Every row comes from one small tree of marks. The marks that hang from a mark follow it in brackets, in alphabetical order. Every link used is in the known rows. Which tree was each row made from?
In the rows, 128 means zero.
Known rows:
kofotep[nogid vasi[kedulik pame]]: [151 128 185 121 138 112 111 167 166 149 140 173 142 145 154 116 136 110
 133  83 129 146 108 119 132 165 125 109 182 137 136  92 118 121 166 133
 110 160 126  83 122 108 122 139 111 108 145 147  91 157 189 127 183 148
 179 133]
tarer[vasi[kedulik[tatovu] pivis]]: [ 96 174 217 141  74 132 174 125 132 136 129 143 107  76 152  94 142  83
 102 111 105 119 107 119 113 183 168 103 158  72 110  74 131 178 118 150
 116 133 172  83 150 145 151 163  92 137 143 102 130 125 154 126 134 158
 131  99]
pivis[tera[kofotep[kiviv nogid] tarer]]: [139 120  47 145 134 175 158 152 131 141  98 102 130 121 166 132 125 136
 118 195 174 140 167 132 127  98 111 139  94 162 106 102 136 129 125  76
  74 147 158 154 108 131 145 153 160  82  77 181 117 144  75 138 135 126
 116 145]
tera[nogid tarer]: [148 152 102 137 140 142 159 112 100 150 139 121 126 164  98 117 129 180
 136 115 139 149 146 123 113 125 121 167  64 143 110 135 149 129 117 132
 127 149 122 147 131 108 145 110 122 121 134 140 162 152 113  98 137 101
  91 154]
kofotep[nogid[pame] pivis vasi[kedulik]]: [131  93 143 116 128 130 115 166 190 151 155 176 135 130 135  99 123  94
 171 104 117 148 141 138 163 128 126 122 211 120 162 120  99 115 177 120
 108 128 119  98 157  93 149 133 127 107 119 134 134 173 164 137 163 152
 149 133]
kiviv[kofotep[nogid tarer vasi]]: [116 121 154 114 136 126  89 147 126 156 130 149 127 151 165 118 147 141
 152 138  99 155  89 170 155  96 126 105 186 134 170 124 130  96 148 153
 120 129  93 146 129  75 126  95 146 133 138 112 135  87 138 106 107 141
 160 141]
pivis[tera[kofotep[kiviv[nogid[tatovu]]]]]: [138 121  75 112 148 141 143 114 157 126 132 104 104 101 139 124  96 123
 156 168 140 134 175 120 128 129  99 130 134 133  85 130  99 160 105  67
 140  96 171 132  69 121 126 167 158 143  79 200 115 107 116 210 118 129
  93 136]
kedulik[kofotep[nogid vasi[pame]] tatovu]: [153 133 170 122 146 141  99 145  67 138 120 157 121 153 175 113 130 161
 100  76 122 113 110 182 151 111 115 125 198 116 130 108 171 115 134 113
 104 156  76 135 124 131 152 106 147 104 144 168 101  92 186 135 152 146
 170 117]
tatovu[kofotep]: [133 122 144 123 112 110 116 130 117  91 107 131 137 116  95 134 138 146
 119 154 127 128 142 125 109 121 134 131 110 127 120 142 147  99 118 146
 145 137 107 118 118 138  92 121 127 164 119 137 126 116 133 103 111 125
 123 116]
tera[nogid[pame]]: [139 126 115 125 154 129 146 128 134 139 145 163 131 125 113 101  79 149
 160 107 124 165 135 116 155 144 119 150  98 150 127 172 111 136 120 130
 148 135 133 151 117 147 146 122 124 139 116 125 170 150 137 108 136  82
 114 163]
pame[kofotep[vasi]]: [118 148 123 121 100  99 122 117 117 116 103 114 120 139 113 129 160 116
 132 132 117  96 118 120 143 101 104 112 148 125 132 121 140  67 139 129
 153 153 104 157 102  91 104  78 132 192 142 142 115 112 156 106 164 128
 149 141]
tatovu[kofotep[kiviv tarer vasi]]: [110 102 134 129 123  93  76 123 124 130 139  95 131 135 103 182 158 101
 124 151 114 131  86 127 124 164 125 126 167 133 163 148 155 100 137 134
 138 136 118 141 134 105  63 135 120 146  97 150 153  69 119 106  68 137
 155 123]
tarer[vasi]: [116 158 139 114  90 133 140 118 106  91  97 103 115 119 106 119 137 151
 130 129 129 100 110 126 120 102 160  98 147 118 120 121 131 131 102 135
 163 119 155 153 136 140 109 139 126 169 130 104 151 130 172 112 133  97
 143 144]
tera[nogid[pame] pivis tarer]: [144 105  57 150 168 135 147 101 125 169 153 118 148 170 127 108  79 146
 147 132 176 155 147 113 151 113 130 153  41 160 118 152 141 138 138 123
 152 153 133 128 125 172 172  92 118  82 139 120 148 163  82  84 135  82
  95 145]
tatovu[kofotep[tarer]]: [125 112 154 141 115 121  94 122 135 108 124 136 153 123  88 150 142 134
 130 153 119 150 112 153 108 136 161 130 138 116 140 156 148 106 115 171
 147 130 102 131 144 118  91 123 114 146 108 128 162  94 104 113  82 140
 144 111]
tatovu[kofotep[vasi]]: [138 120 145 101 122  89 111 119 113  92 115 117 113 144  85 134 167 123
 132 124 115  99 126 120 126 115 108 115 142 140 117 127 157  81 148 137
 145 140  96 135 120 119  85 110 123 177 117 150 127  99 152  91 127 143
 126 129]
tarer[vasi[kofotep]]: [112 164 155 131 131 151 148 128  85  74  91 118  96 112 129 124 150 129
 111 119 114  99 129 105  95 118 150  75 133 128 113 142 106 118 118 144
 136 111 127 157 129 118 103 161 131 175 135  96 129 150 148 109 145  96
 140 155]
kofotep[tarer vasi]: [137 128 148 116 118 107 108 132 121 137 128 131 122 166  62 149 160 132
 149  88 113 118  90 143 119 135 158 118 167 118 150 138 128 103 138 147
 136 110 112 163 138  96 118 111 117 149 120 127 156  80 147 127 132 153
 150 126]
tera[kofotep[kiviv vasi] pivis]: [113 108  36 122 125 114 121 119 109 142 130  64 101 146 116 183 161  90
 110 159 145  94 125  97 144 120 110 110 118 164 137  85 113 117 146  82
 159 154 142 154  69 147 102 129 143 120 133 127 103  71 124 104 133 111
 129 115]
tatovu[kofotep[pivis[tera] vasi]]: [151 123 131 106 108 126 103 138 137  69 138 134  95 154  77 142 157  96
 146 116 131  70 160 100 127  79 109 125 178 113 110 145 146  88 160 136
 138 149  73 119 162 127 113  97 129 157  83 177 132  75 145 128 113 170
 105 116]
pivis[tera[kofotep nogid[tatovu]]]: [150 136  83 117 152 173 162  91 145 122 126 133  85 136 124  96 112 138
 155 115 137 139 168 104 149 111  80 143 112 169  72 145 116 157 105 108
 151 115 128 153  83 125 169 152 150 145  95 172 161 119  99 161 141  98
  96 150]
nogid[pame tatovu[kofotep] tera]: [128  65 166  87 204 103 107  81 178  91 134 134 154 116 130  57  45 145
 141 149 140 163 154 126 170 114  87 124 113 154  98 189 161 159 116 134
 130  84 162 118 126 144 116 133 126 139 101 125 133 142 121 154 101 103
 154 162]
vasi[kedulik[kofotep[kiviv] tatovu] pivis]: [100 177 182 153 112 141 160 136 117 190 170 143 122  65 157 149 138  93
  75 113 112 132 137 149  89 231 128 160 118  79 158  98 132 178 104 130
  63 129 180  93 140 167 140 165 129  89 123 142  94 128 120 134 112 139
 129 105]
tatovu[kofotep[kiviv pivis vasi]]: [108 101 113 111 103 105  89 141 114 101 150  93 117 140  98 179 165 111
 120 154 114  95 131 101 133 122 100 146 180 128 155 129 144 104 143 105
 150 150 103 122 142 114  68 129 131 153 101 152 131  79 149 112  70 130
 121 120]
tatovu[kofotep[pivis]]: [126 107 133 130  91 130 100 138 124  80 134 131 139 126  91 151 149 148
 125 159 116 123 160 121 121  99 140 154 152 111 131 139 145 110 124 141
 149 143  84 109 157 126  97 114 123 148 108 135 144 104 133 121  90 142
 107 104]
pivis[tera[kofotep[kiviv] nogid tarer]]: [141 161  41 147 138 181 176 122 126 143 143  96 103 136 137 148 129 132
 118 161 165 151 168  96 127 132  83 154  63 169  87 118 134 153 112  88
 104 169 155 165 109 132 146 147 137 100  80 183 159 121  60 124 125  99
  75 159]
nogid[pame tatovu]: [137  93 148 120 173 101 140  97 161 135 126 140 149 126 118  67  57 171
 154 125 133 151 131 129 161 123 143 133 121 136 139 171 128 157 107  99
 155  58 179 128  94 143 162 153 137 155 101 136 137 162 135 154 133 104
 145 146]
kofotep[nogid pivis tarer vasi[pame]]: [138  97 157 138 114 140  53 176 140 131 144 161 161 188 135 161 133 141
 144  95 110 132  84 152 155 108 162 141 252 108 170 132 128 120 162 135
 136 139  72 125 170  84 136 107 119  99 124 129 154  87 172 150 111 162
 172 111]
tarer[vasi[pivis]]: [ 95 173 162 129  78 116 150 124 108 114  96 111 124 103 126 114 137 122
 127 135 109  82 105 108 117 133 158 111 133 114 135 109 129 160 123 160
 139 106 180 138 142 158 125 136 108 154 137  89 131 139 152  91 121 116
 124 135]
vasi[kedulik]: [132 152 165 128 113 121 150 141 163 141 143 159 130 108  86 121 142 127
 128 108 135 149 143 122  88 177 157 126 110 107 131 111 104 126 117 147
 115 136 150 101 123 125 116 149 118 135 133 127 118 158 152 131 163 140
 135 121]
pame[kedulik kofotep[kiviv[tera]]]: [124 119  74 144  86 116 142 156 136 142 108  95 139  97 141 178 156  96
 105 155 148 134  71 108 128 129  97 143  77 134 168 101 134  71  99  73
 140 162 120 134 130 141 100  95 138 132 150 105 125 178 111 136 118 126
 131 122]
pame[kofotep]: [114 151 117 140  96 119 135 126 121 113 101 125 145 116 122 128 133 137
 119 161 124 127 130 128 125 108 130 128 116 112 128 128 134  84 111 136
 149 152 120 146 109 116 107  87 135 172 141 131 119 133 139 117 148 110
 146 138]
pame[vasi[kedulik]]: [113 182 160 132  92 108 150 118 166 135 137 112 134 103  95 127 141 118
 115  82 140 114 121 121  99 175 146 124 116 112 158 139  89 122 120 160
 132 132 154  99 150 119 118 133 124 160 158 118 104 182 147 139 175 130
 162 124]
nogid[pame tatovu tera[pivis]]: [133  51 113  87 208 108 117  80 166 136 136 123 157 146 125  70  23 137
 144 124 171 135 147 118 164 105 118 133  94 148 109 177 128 164 117 122
 144  84 179 123 109 183 152 119 140  94 132  96 109 136 141 167 128  92
 161 144]
kedulik[vasi[kofotep[nogid] pivis]]: [100 162 134 146 121 118 135 126  85 120  69 144 122 106 194 122 151 117
 116 128  84  97 115 140  98 147 126  89 127 120 154 143 100 101 157 152
  80 115 117 130 131 118 133 173 154 124 176 101  90 165 125 107 146 115
 130 112]
kiviv[nogid[tatovu tera[kofotep pivis]]]: [129  75  70  74 169 133 107  80 147 118 138  97 121 140 128 107  89 128
 154 154 142 126 186 133 143  86  92 119 113 139  60 111 110 163 122 115
 152 106 138 125  77 118 120 120 144 107 164 104 104  96 132 192 144 119
 111 117]
nogid[tatovu[kofotep] tera[pivis]]: [127  54 127  83 174 108  91  67 142 103 119  98 145 145 121 104  79 124
 120 151 161 114 155 119 132  94  95 140  98 151  88 158 157 138 119 148
 150 122 130 104 108 162 101 113 146 113 146 107  96 105 126 140  90 103
 146 121]
pame[kedulik]: [133 119 129 118  96 133 156 148 140 138 101 118 143 125  55 138 162 148
 129 118 148 135 109 124 101 127 147 135  87 134 160 110 137  88 117 122
 137 144  97 125 131 155 113 112 142 152 143 108 145 163 164 126 150 144
 133 104]
vasi[pame pivis[tera[nogid tarer]]]: [159 185 152 163 149 143 161 137 130 153 156 162 146 157 161 126  87 132
 118  98 153 126 142  78 117 157 122 176  61 139  93 141 150 190 145 157
  89 160 151  98 152 174 183 109  85  84 104 167 127 141  91 104 123 141
  72 154]
kiviv[nogid]: [148 138 128 104 113 107 131 144 109 121 130 141 129 115  87 129 121 156
 161 123 117 127 153 139  99 125 149 137 123  95 106 124 102 112 114 131
 142 122 117 126 109 115 106 106 129 156 138 135 121 121 177 158 149 144
 102 121]
pivis[tera[kofotep[nogid] tarer]]: [158 130  71 144 129 178 164 144 133 124  85 129 126 136 144 105 133 148
 137 170 168 134 178 150 129  66 123 122  94 152  87  97 140 117 136 108
  83 139 123 153 119 120 170 129 152  99  93 174 123 150  80 137 168 151
 103 135]

Write each row's tree:
[128  47 147 138 169 125  97 114 173 167 103 154 179 132 153  70  52 164
 180 134 121 186  99 183 169 119 162 140 170 139 166 184 126 144 119 117
 136  50 153 132 118 116 168 154 153 109 103 130 160 158 114 167 103 109
 182 140]  kofotep[nogid[pame tatovu] tarer]
[133  75 133 129 147 112 104 139 138 112  98 156 163  96 161  92  87 139
 153 177 130 160 132 151 162 104 124 127 131 153 133 160 147  98 141 135
 124 130 117 124 119 148 107 122 138 133 112 139 130 165 122 103 112 115
 147 143]  tatovu[kofotep[nogid[pame]]]
[114 156 157 163 129 140 129 108  79 100 105 143 115 134 134 132 158 140
  90  94  92 137  90 172  96 157 170  73 164  72 132 155 121  98 112 138
 125 131  73 143 148  94 153 177 134 147 150 118 158  72 112 168 125 150
 158  70]  kedulik[tatovu vasi[kofotep[tarer]]]
[ 79 213 157 145  96 154 146 115 132 162 145  98 118  67 170 152 151  81
  98 144 121  99 127 132  92 209 132 119 139 110 174 108 127 194 119 146
  93 114 221 106 170 165 101 174 114 108 129 116 103 184 119  94 110  90
 138 149]  tarer[vasi[kedulik[kofotep[kiviv]] pivis]]
[122  93 130 139 137 167 121 175 100 100 110 165 123 125 139 140 138 141
 135 123 100 125 163 134  99  95 136 143 164 114 143 151  87  88 139 137
  94 118  69 137 133  91 128 146 164 125 132 109 107 152 149 133 135 123
 133 128]  vasi[kofotep[nogid pivis]]
[133 110 191 148 152 158 161 166 113 139 118 191 110  84 169 100 137  99
 105  99 102 169 145 147  90 165 140 112 147  99 100 113  93  96 122 129
  67 143  89  98 104  92 145 178 154 119 141 127  95 152 152 152 166 155
 157 108]  vasi[kedulik[tatovu] kofotep[nogid]]
[ 71 176 151 155 125  91 149 131  99 133 118  89 130  77 156 174 127  87
  82 106 105  78 105  83  89 200 119 141  86 131 179 183  77 139 127 152
  89 100 168 128 125 134 107 160 144 155 144  96  70 166 109 106 115 114
 133 145]  pame[vasi[kofotep[kiviv] pivis]]
[119  69  92 126 115 169 122 128 146 118 102 123 126 137 148 103 130 175
 151 163 113 144 167 154 169  61 121 146 199 140 129 110 109 144 119  91
 146  89 107 137 103  81 160 157 168 126 119 134 137 135 122 169 126 122
 130 117]  tera[kofotep[nogid[tatovu] pivis]]
[122  88  68 110 173 139 126 114 162 108 136 119 138 128 126 114  74 109
 122 159 162 142 169 118 174  99 111 103  84 166  95 129 110 149 132 125
 124 141 153 162 107 172 139 111 121  87 127  72 123 107 106 131 157 103
 139 135]  nogid[pame tera[kofotep pivis]]
[ 92 128 147 151  73 107 125 126 162 172 107 101 150 137 111 155 194  67
 132 129 103 112  59 129 142 138 128 118 137 122 195 107 158  78 172 164
 132 154  85 133 155 100 116  66 111 158 161 108 153 137 108  85 129 176
 149 105]  pame[kedulik kofotep[tarer vasi[pivis]]]
[122 162  92 140 126 130 171 105 111 155 142 104  97 164 133 128 181 123
 133 123 106 116 147 104 160 129  81 135  89 171 102  84 147 155 173 130
 109 142 126 164 111  84 159 112 100 121 140 129 151 121  67  58 155 132
  53 153]  tera[kofotep[vasi[pivis]] nogid tarer]
[132 143  58 154 109 186 152 125 122 120 158 110 115 168 113 143 167 175
 134 147 120 153 189 126 150  87 113 165 116 140 105 100 132 147 127 110
 135 154  90 154 146  78 165 122 118 118 123 128 183 122  69 113 131 114
  63 136]  tera[kofotep[pivis] nogid tarer]
[136 167 109 111 123  89 123 144  79 160 155 119  90 116 140 185 163  86
 115  83 107  63  92 129 117 159  85 142 116 130 177 119 126 148 135 114
  83  77 176 162 147 153 127 124 122  90 129 125  90 130 109 111 111 129
  93 153]  kedulik[kofotep[kiviv[tera] vasi[pivis]]]
[141  92 149 129 156 125  97 138 139 156 134 168 130 134 206  97  99 163
 159 135 110 179  72 180 160  87 130 129 155 137 155 145 113 140 104 118
 129  57 137 125 123  88 165 130 152  99 138  91 129 130  82 166  68 133
 140 145]  kiviv[kofotep[nogid[tatovu] tarer] tera]
[147  79  72 144 193 128 145  63 147 184 152 105 149 181 147  77  54 163
 161 131 175 159 144 120 166 103 117 164  56 169 117 165 148 167 134 107
 173 102 150 116 102 161 192 113 129  90 136 132 139 177  74 114 123  77
 104 147]  tera[nogid[pame tatovu] pivis tarer]
[160 143 108 123 158 147 155 134 152 129 145 175 113 123 109  97  64 123
 159  95 149 145 149  99 145 136 113 148  85 151 101 185 111 133 118 138
 130 137 137 152 127 174 161 115 132 131  83 157 167 143 130 132 141  99
 105 167]  pivis[tera[nogid[pame]]]
[148 175 183 143 126 114 139 165 145 121 136 178 151 117 137 136  82 115
 106 103 142  97 127  81 106 163 154 142 102 116 113 136 122 171 133 160
  96 132 165  93 133 197 160 121  97 112  94 153  91 119 144 127 136 165
 120 124]  vasi[pame pivis[tera]]
[115 190 135 144  98 159 111  83  69 126 118 127 121 140 121 133 157 174
  95 102 112 129  98 233 110 137 166 102 180  62 161 146 162 114  95 138
 130 129  95 160 181 126 158 145 144 120 155 144 170  64 116 172 115 127
 161  70]  kedulik[kofotep[tarer] tatovu vasi]
[119 116 164 146 139  92  55 139 133 124 156 119 158 149 137 190 133 111
 105 142 126 141  67 117 136 181 130 128 180 142 159 149 161 132 143 124
 145 153 121 121 138 121  71 128  91 129  98 160 140  61 127 106  60 140
 172 122]  tatovu[kofotep[kiviv tarer vasi[pame]]]
[ 92 129  67 154  84 169 106  95 125 109 109  74 120 141 128 153 163 107
 127 172 139 119 104 144 141  88 183  75 157 135 125  98 118 140 124 143
 190 135 122 166 135 142 119 132 114 118 143  78 167  84  89 114 115 111
 147 105]  tera[kofotep[tarer[vasi]] pivis]
[128 166 146  85 139  95 115 142 112 122 160 142  94 135 139 120 141 144
 160 128  96 124 145 133 139 101 104  98 144 114 120 111 113 106 150 127
 147 133 105 124 107  80  99  77 128 179 148 131 108  85 172 120 134 158
  94 148]  kiviv[kofotep[vasi] nogid]
[101 170 143 155 115 142 129 153 129 177 139 105 170 106 150 185 133 131
  77 132 146 123 101 120 105 201 122 166  85 137 209 114 159 164 129 123
  94 148 146  99 154 203 115 123 118  90 138 131  99 171 127  98  98 125
 138 121]  vasi[pame[kedulik[kofotep[kiviv]]] pivis]
[143 156 130 128 133 116 117 147 134 101 139 131 114 157 128 143 153 140
 108 117 123 123 120 102 162 123 117  97 159 162 112  87 125 138 151 106
 147 151 116 147  93 108 127 126  97 153 121 143 123  86 142 116 171 148
 142 134]  tera[kofotep[vasi[pame]]]
[121 154 161 132  87 146 130 144 142 103  96 101 154 135 121 128 143 146
 107 122 160 128  75 100 133 122 164 101 135 140 146  92 158 138 119 122
 173 166 119 111 157 168 110 114 106 157 146  99 153 167 184 114 136 123
 169 120]  tarer[vasi[pame[kedulik]]]
[106 116 159 134  71 113 138 110 116 110  91  75 141 101 103 123 167 122
  86 111 146 115  81 135 133 116 121 126 108 121 144 126 170  68 115 130
 166 179  50  96 149 146 118  96 144 188 166 126 140 136 139 126 116 165
 147  69]  pame[kedulik[tatovu[kofotep]] vasi]
[150  95 104 136 158 126 128 184  79 126 107 153 108  91 184 171 127 103
 118 121 111 134 105 118  96 142 105 129 104 149 138 142  73  98 111  90
  73  97 135 150 102 117 113 170 159  91 125  97  86 169 117 141 115 108
 128 151]  vasi[kofotep[kiviv[tera] nogid]]
[182 107 124  94 144  90 122 125 118 127 142 146 108 126 123 110 102 151
 173  96 114 125 120 140 128 105 128 142 123 106  96 131  96 143  98  93
 157  48 147 117 104 102 144 130 129 134 140 128 112 143 142 203 125 149
  81 127]  kiviv[nogid[tatovu] tera]
[190 139 104 119 133 101 139 151  96 126 154 139 123 139 117 135 133 154
 158 115 131 128 136 146 104  98 145 134  72  99  89 106 120 125 119 107
 118  97 136 125 146  98 143 101 102 107 140 131 119 154 103 166 140 163
  52 132]  kiviv[nogid tera[tarer]]
[132 124 200 139 112 119 143 133 138 117 142 161 128  86 120 110 150 105
  98 135 121 163 141 134 106 173 140 121 131  91  95  94 149 116 110 134
 121 168 102  68 124 126 116 146 113 150 123 150 126 106 136 139 121 167
 133  89]  vasi[kedulik[tatovu[kofotep]]]
[139 136 158 121 116 115  93 163 132  98 158 143 137 184 102 152 137 148
 121  83 119 100 119 101 148 115 142 140 197 112 142 123 128 135 149 122
 150 143  97 116 149 113 131 105 104 140 119 140 125  86 185 135 135 156
 143 116]  kofotep[pivis vasi[pame]]
[118 178 131 132 130 153 139 130 141 166 162 122 125  93 117 167 144 123
 106 125 140 142 157 150  79 204 126 148 113 115 169 127 117 143 104 125
  90 123 177 115 138 149  98 164 135 104 117 149 101 168 130 134 134  98
 149 141]  vasi[kedulik[kofotep[kiviv]]]
[119 106  89 110 165 139 135  88 138 111 127  81 157 161 139  83  59 128
 132 156 193 115 138 120 157  75 143  94  85 147  94 139 163 166 132 135
 134 130 185 144 173 180 138 100 105  79 143  77 134 153 115 111 134  87
 148 158]  nogid[pame tera[pivis tarer[vasi]]]
[128  80 100 122 138 145 135 115 136 134  78 122 129 122 157  83 122 171
 149 163 118 154 146 158 157  86 110 129 151 161 114 107 120 136 114  92
 139  88 131 150  65  94 143 165 168 138 127 138 124 147 119 152 146 110
 140 129]  tera[kofotep[nogid[tatovu]]]
[119 148 194 127 111  77 129 124 163 139 149 148 115 108 123 136 178  57
 122 123 101 106 124  96 111 185 109 111 131 122 132  95 139 124 179 174
 103 141 136  73 137 122  96 132  87 145 133 140  98 138 124  76 133 169
 107 117]  tatovu[kofotep[vasi[kedulik pivis]]]
[118 112 101  95 121 167 123 150 148  74 142 129 120 131  89 136 134 147
 121 139 120 129 188 123 140  89 107 135 150 123  97 109 109 150 113 129
 107 140 119 162 147  97 124 127 129 119 114  85 153  80 136 166 136 128
 115 126]  nogid[tera[kofotep[pivis]]]
[175 112  71 108 121  96 111 148  96 128 150 139 113 129 118 161 117 103
 164 109 137  99 126 129 104  97 146 128  88 102  94 109  86 106 120 116
 159 115 117 116 114 153 127  89 121  92 168  98  95 118 146 167 138 149
  74 100]  kiviv[nogid tera[pivis]]
[123 144  62 137 115 162 143  82  83 139 120  68 116 178 135 124 130 139
 138 138 169 108 128 111 126  82 139 127  85 144  97 114 152 142 127 137
 183 163 126 138 145 153 138 100 121 105 168 101 149 144 109  72 123  68
 100 140]  tera[nogid pivis tarer[vasi]]
[108 148 240 179 143 131 157 151 141 159 162 196 125  83 146 134 143  64
  88  84  76 159 114 133  75 234 180 120 134  75 135 125  98 150 135 180
  60 108 120  93 146  96 162 178 101 109 130 101 126 114  91 140 126 188
 135  92]  vasi[kedulik[tatovu] kofotep[tarer] pivis]
